What can hang from each mark
J_282: J_597 J_676
J_159: J_594
J_594: J_159 J_282 J_689
J_445: J_597
J_676: J_282 J_445 J_689
J_689: J_594
J_597: J_282 J_445

Known rows, with every way that one mark hangs from another
J_597[J_445]: [-0.499  3.182 -0.303 -0.442 -1.473  2.396  0.692 -1.588 -0.184 -3.778
  2.672  0.824 -1.260 -1.344  2.508 -1.207  0.050  0.103 -0.519  0.399]
J_445[J_597[J_282[J_676[J_689[J_594]]]]]: [ 0.442  0.712 -0.720  2.367 -4.991 -0.798  0.333  1.883 -2.621 -3.579
  0.673  0.943 -2.507  1.271  0.847 -0.643 -3.084  0.921  2.244  1.102]
J_689[J_594[J_159 J_282]]: [-0.872  5.742 -1.302 -2.181 -0.742 -0.131 -2.070 -1.271 -1.748 -6.152
  1.028 -1.435  0.844  0.170  2.902  3.011 -1.766  1.204 -3.771 -2.908]
J_676[J_282[J_597]]: [ 0.745 -1.130  2.018 -1.232 -2.340 -1.254  0.182  0.672  1.414 -3.384
  2.936 -1.091 -1.608  2.760  2.275 -0.872 -2.098  0.447 -0.144  1.013]
J_689[J_594[J_282[J_676]]]: [ 1.245  3.286 -0.610  1.458 -1.718  1.804 -2.354  1.373 -2.865 -5.427
  1.360  0.384  0.748  0.468  2.159  1.868 -1.386  0.917 -2.149 -3.907]
J_159[J_594[J_282 J_689]]: [-2.181  2.306 -2.003 -4.262 -0.491  0.053 -1.303 -1.624  0.560  0.566
  3.682  2.087 -1.089 -1.637 -0.620  0.593  2.280  2.017 -2.423 -5.890]
J_676[J_445]: [ 0.274 -0.091  0.482 -2.476 -0.785  0.522  0.276  0.577  0.713 -2.317
  1.917  1.496 -1.544  1.474  1.157 -2.658 -0.540 -0.224  0.338  0.820]
J_676[J_445[J_597[J_282]]]: [ 2.119 -1.960  0.072 -1.066 -3.277 -0.991  1.186  1.961 -0.038 -1.795
  2.283  1.561 -2.007  3.366 -0.015 -0.947 -3.108 -2.615  1.440  4.596]
J_594[J_159 J_282[J_676[J_445 J_689]]]: [ 1.687  0.903  0.708  2.111 -2.111  0.770  0.972  2.426  0.136 -3.735
 -1.297  1.294 -2.985  2.735 -0.762  0.217 -2.519  0.690  0.765 -0.808]
J_597[J_282]: [-0.053  2.130  0.259 -2.173 -0.765 -0.351  0.974  2.283  0.742 -3.504
  3.287  0.797 -2.718 -0.133  1.227 -0.646 -0.917  0.731 -0.093  0.213]
J_689[J_594[J_282[J_597[J_445] J_676]]]: [ 2.769  2.023 -1.910  3.171 -2.611  2.871 -1.936 -0.069 -3.752 -4.211
  0.206 -0.393  0.208  2.100  3.246  3.533 -4.967 -2.199 -0.797 -0.087]
J_282[J_597 J_676[J_445]]: [ 2.545 -1.659  0.601  0.353 -1.383  0.034  0.425  4.139 -1.721 -2.010
  0.621  0.355 -1.089  3.656  1.683 -0.076 -4.067 -0.650  1.863  3.227]
J_282[J_597]: [-0.548  1.545  0.387 -3.244 -0.403 -0.829  0.316  1.032 -0.929 -2.801
  2.769 -0.174 -0.715  0.652  3.291 -0.016 -2.616  1.144 -0.235  1.414]
J_282[J_597[J_445] J_676[J_689]]: [ 0.512  0.841 -0.045  2.983 -3.011  1.970  1.957  0.685 -1.308 -2.449
  0.313  0.833 -3.461  0.965  1.894 -1.046 -3.174  0.478  2.833  2.136]
J_282[J_597 J_676[J_445 J_689[J_594]]]: [ 0.633 -2.148 -0.813  1.521 -3.426  0.740 -0.438  1.511 -1.589 -1.372
 -1.144  0.979 -3.011  4.000  1.992 -2.120 -4.907 -0.770  3.267  1.184]
J_445[J_597[J_282[J_676]]]: [ 2.376  1.211  0.830  1.748 -3.183 -1.468  1.924  4.798 -2.605 -4.068
  2.796  0.043 -1.283  0.672  0.663  0.970 -2.023  0.938  1.074  3.106]
J_689[J_594[J_159 J_282[J_597]]]: [-0.114  4.560 -1.661 -2.914 -0.888 -1.438 -1.805 -0.315 -2.759 -4.884
  0.333 -2.350  0.895  1.585  3.685  4.575 -5.069  0.110 -2.912 -0.514]
J_689[J_594]: [-1.890  3.454 -0.897 -2.421 -1.110  0.572 -1.875 -1.471 -1.195 -4.528
  2.331 -0.104 -0.042 -0.977  3.428 -1.174  0.060  1.280 -1.444 -2.300]
J_689[J_594[J_282[J_597[J_445]]]]: [ 0.700  2.227 -2.692 -0.308 -2.296  2.449 -2.261 -3.050 -2.575 -3.782
  1.050  0.205 -0.060  1.782  3.240  2.708 -4.387 -2.839 -1.935 -0.368]
J_282[J_597 J_676]: [ 1.424  1.797  0.719  0.007 -0.791 -0.781  0.793  3.935 -2.369 -3.481
  1.835 -0.718 -0.437  0.944  3.067  0.843 -2.853  1.884  0.648  1.506]
J_159[J_594[J_282[J_597] J_689]]: [-1.530  1.057 -2.483 -4.725 -0.849 -0.835 -1.102 -0.895 -0.654  1.828
  2.941  1.529 -1.575  0.246  0.238  2.118 -0.883  1.219 -1.697 -3.709]
J_676[J_689[J_594[J_282]]]: [-1.651  2.071 -0.833 -0.324 -2.432  1.880 -2.245 -2.939  0.131 -3.564
  1.106  2.363 -2.108  0.631  1.480 -1.041 -1.095  1.108 -1.425 -4.777]
J_594[J_159 J_282 J_689]: [ 0.856  5.158 -1.688 -3.558  0.059 -0.901 -0.360 -1.425  0.459 -3.640
 -0.065  0.380 -0.751 -0.323  0.587  1.479  0.277  3.028 -2.808 -2.690]

Rows
[ 2.128  2.465 -0.247  3.107 -2.374  2.206  1.805  3.052 -0.895 -4.145
  2.124  0.266 -2.527  0.127  1.261  0.764 -1.329 -0.917  1.285  1.971] : J_597[J_282[J_676] J_445]
[ 4.989 -1.367 -1.376  0.866 -2.361  0.207 -0.021  1.045 -1.526 -1.381
 -0.742  2.948 -0.329  3.551 -1.153  0.146 -1.162 -0.105  0.231  0.452] : J_594[J_282[J_676[J_445[J_597]]] J_689]
[-0.929  1.069 -0.813  1.156 -2.465 -0.196 -0.488  1.079 -2.333 -2.898
 -0.161  0.131 -2.186  1.207  3.017 -1.021 -3.697  1.810  1.796 -0.825] : J_282[J_597 J_676[J_689[J_594]]]
[ 0.745 -0.989 -1.790 -0.412 -1.531  1.039 -0.941  1.710 -0.228  1.452
  1.360  3.075 -1.890  1.405 -1.885  0.198  0.775 -0.013 -0.108 -4.235] : J_159[J_594[J_282[J_676[J_445]] J_689]]
[ 2.921  2.284 -1.187  0.145 -0.384  0.870 -0.799  1.142 -0.218 -2.870
  0.395  2.030 -0.672  0.332  0.120  0.644  0.851  3.139 -1.580 -3.892] : J_594[J_282[J_676] J_689]
[ 1.405 -0.803  0.772  1.079 -3.470  0.993  0.887 -1.300  1.480 -3.591
  2.514 -0.767 -2.283  2.759  2.546 -0.845 -2.302 -1.829  0.154  2.393] : J_676[J_282[J_597[J_445]]]
[ 3.031  3.928 -1.557 -1.209 -0.450 -1.935  0.274  2.134 -1.714 -3.308
 -1.224 -1.026 -0.409  1.659  1.117  4.169 -3.050  2.785 -1.401 -0.160] : J_594[J_159 J_282[J_597 J_676] J_689]
[ 0.106 -1.755  0.596  1.907 -4.651  1.068  1.251 -2.538  2.465 -2.283
  1.292  0.571 -4.721  2.966  1.202 -2.807 -2.455 -0.880  2.126  1.767] : J_676[J_282[J_597[J_445]] J_689]
[-0.891  1.528 -3.673 -2.628 -1.902  1.557 -0.605 -2.757 -0.495  1.778
  2.346  1.571 -1.956  0.012  0.151  2.207 -1.488 -1.038 -1.027 -2.369] : J_159[J_594[J_282[J_597[J_445]] J_689]]
[ 1.760  1.958 -0.133  1.968 -2.050  1.893  1.092  1.993 -2.413 -3.563
  1.374 -0.596 -0.970  0.605  3.194  1.122 -3.352 -0.326  1.095  2.921] : J_282[J_597[J_445] J_676]
[ 1.632  5.074  1.096  0.946 -0.473 -0.201  0.256  3.135 -2.027 -6.356
  1.152 -0.964  0.221 -0.183  1.729  3.872 -1.344  2.627 -2.447 -1.635] : J_594[J_159 J_282[J_676]]
[-0.383  2.185 -1.558 -0.838 -1.124  0.374 -0.916  0.943 -0.905 -0.022
  2.961  1.578 -1.068 -1.387 -0.568  1.122  1.936  2.612 -1.329 -6.028] : J_159[J_594[J_282[J_676] J_689]]
[-0.521  1.545 -0.575  0.909 -2.843  0.270  0.201  1.289 -1.167 -4.129
 -2.027 -0.122 -2.414  1.706  1.691 -1.631 -2.380  0.735  1.618 -0.335] : J_282[J_676[J_445 J_689[J_594[J_159]]]]
[-1.332  1.694  0.486  0.343 -1.321  0.664 -0.499  2.891 -2.238 -2.225
  4.555  0.889 -0.546 -1.120  0.479  2.417  0.538  1.592 -1.615 -4.918] : J_159[J_594[J_282[J_676]]]
[ 3.403 -1.328 -1.240  1.283 -2.061  1.277 -2.469  1.989 -2.973 -2.634
 -0.645  0.600 -0.139  4.631  1.743  2.158 -5.565 -2.656 -0.126  0.216] : J_689[J_594[J_282[J_597 J_676[J_445]]]]
[-0.851  0.698 -1.674 -1.125 -2.238  0.758 -2.162 -2.047 -0.982 -2.574
  0.353  1.271 -2.137  2.274  2.096  0.269 -4.446  0.234 -0.684 -2.435] : J_676[J_689[J_594[J_282[J_597]]]]
[ 2.710 -1.124  1.051  1.228 -2.859  0.051  1.301  3.509 -2.384 -2.900
  1.216  0.811  0.007  2.537  0.932 -0.923 -1.939 -0.074  1.514  3.329] : J_282[J_676[J_445[J_597]]]
[ 1.561  3.962 -2.083 -4.554  0.415 -2.194 -0.359 -0.425 -0.424 -2.537
 -0.382 -0.597 -0.780  1.519  1.629  2.842 -2.683  2.153 -2.247 -0.523] : J_594[J_159 J_282[J_597] J_689]
[ 4.734 -1.730 -1.617  0.044 -1.225  0.691 -0.517  2.190 -0.770  0.121
 -1.097  2.257 -1.821  4.628 -0.484  0.853 -3.605 -0.592  0.551  0.143] : J_594[J_282[J_597 J_676[J_445]] J_689]
[-0.647  1.428 -1.314 -0.778 -2.471  0.787 -1.462 -2.297  0.219 -3.567
 -1.507  0.852 -2.591  2.668  0.575 -0.270 -2.896 -0.560 -0.783 -1.940] : J_676[J_445 J_689[J_594[J_159 J_282]]]
[-1.052  3.907 -0.820  0.508 -2.532 -1.729  0.308  1.675 -3.049 -4.706
 -1.073 -2.065 -1.687  1.062  3.448  1.264 -4.484  2.489  0.941  0.772] : J_282[J_597 J_676[J_689[J_594[J_159]]]]
[ 1.117 -4.810  2.017  1.225 -5.783 -0.627  1.345 -1.214  2.535 -1.700
  1.057  2.295 -3.778  4.861 -1.115 -5.027 -1.140 -0.772  2.643  2.302] : J_676[J_282 J_445[J_597] J_689]
[ 3.875  1.834 -1.066 -0.388 -0.757 -0.054  0.241  1.766  0.056 -2.695
 -1.977  1.035 -1.285  2.557 -0.744  1.246 -1.130  0.956 -0.484 -0.854] : J_594[J_159 J_282[J_676[J_445]] J_689]
[ 1.556  0.077  0.848  1.706 -2.052  0.232  0.100  2.429 -1.305 -2.249
  0.644  1.617 -2.448  2.244  0.801  1.211 -3.842  1.638  0.583 -0.937] : J_594[J_282[J_597 J_676[J_689]]]
[ 2.045 -4.404  1.583 -0.705 -2.848 -0.694 -0.154  1.105  2.321 -2.041
  1.643  0.055 -2.333  5.310  0.929 -2.349 -3.254 -1.890  1.300  2.743] : J_676[J_282[J_597] J_445]
[ 3.092 -1.224  0.784  1.560 -2.123  0.758  1.411  5.164  0.025 -2.677
  1.595  0.987 -2.859  2.897 -0.135 -0.675 -2.235 -1.464  2.330  2.110] : J_597[J_282[J_676[J_445]]]
[ 0.907  1.219 -0.189  4.220 -3.601  2.548  2.540  1.901  0.479 -3.305
  0.706  1.641 -5.250  0.134  0.069 -1.448 -1.522 -0.325  3.013  0.928] : J_597[J_282[J_676[J_689]] J_445]
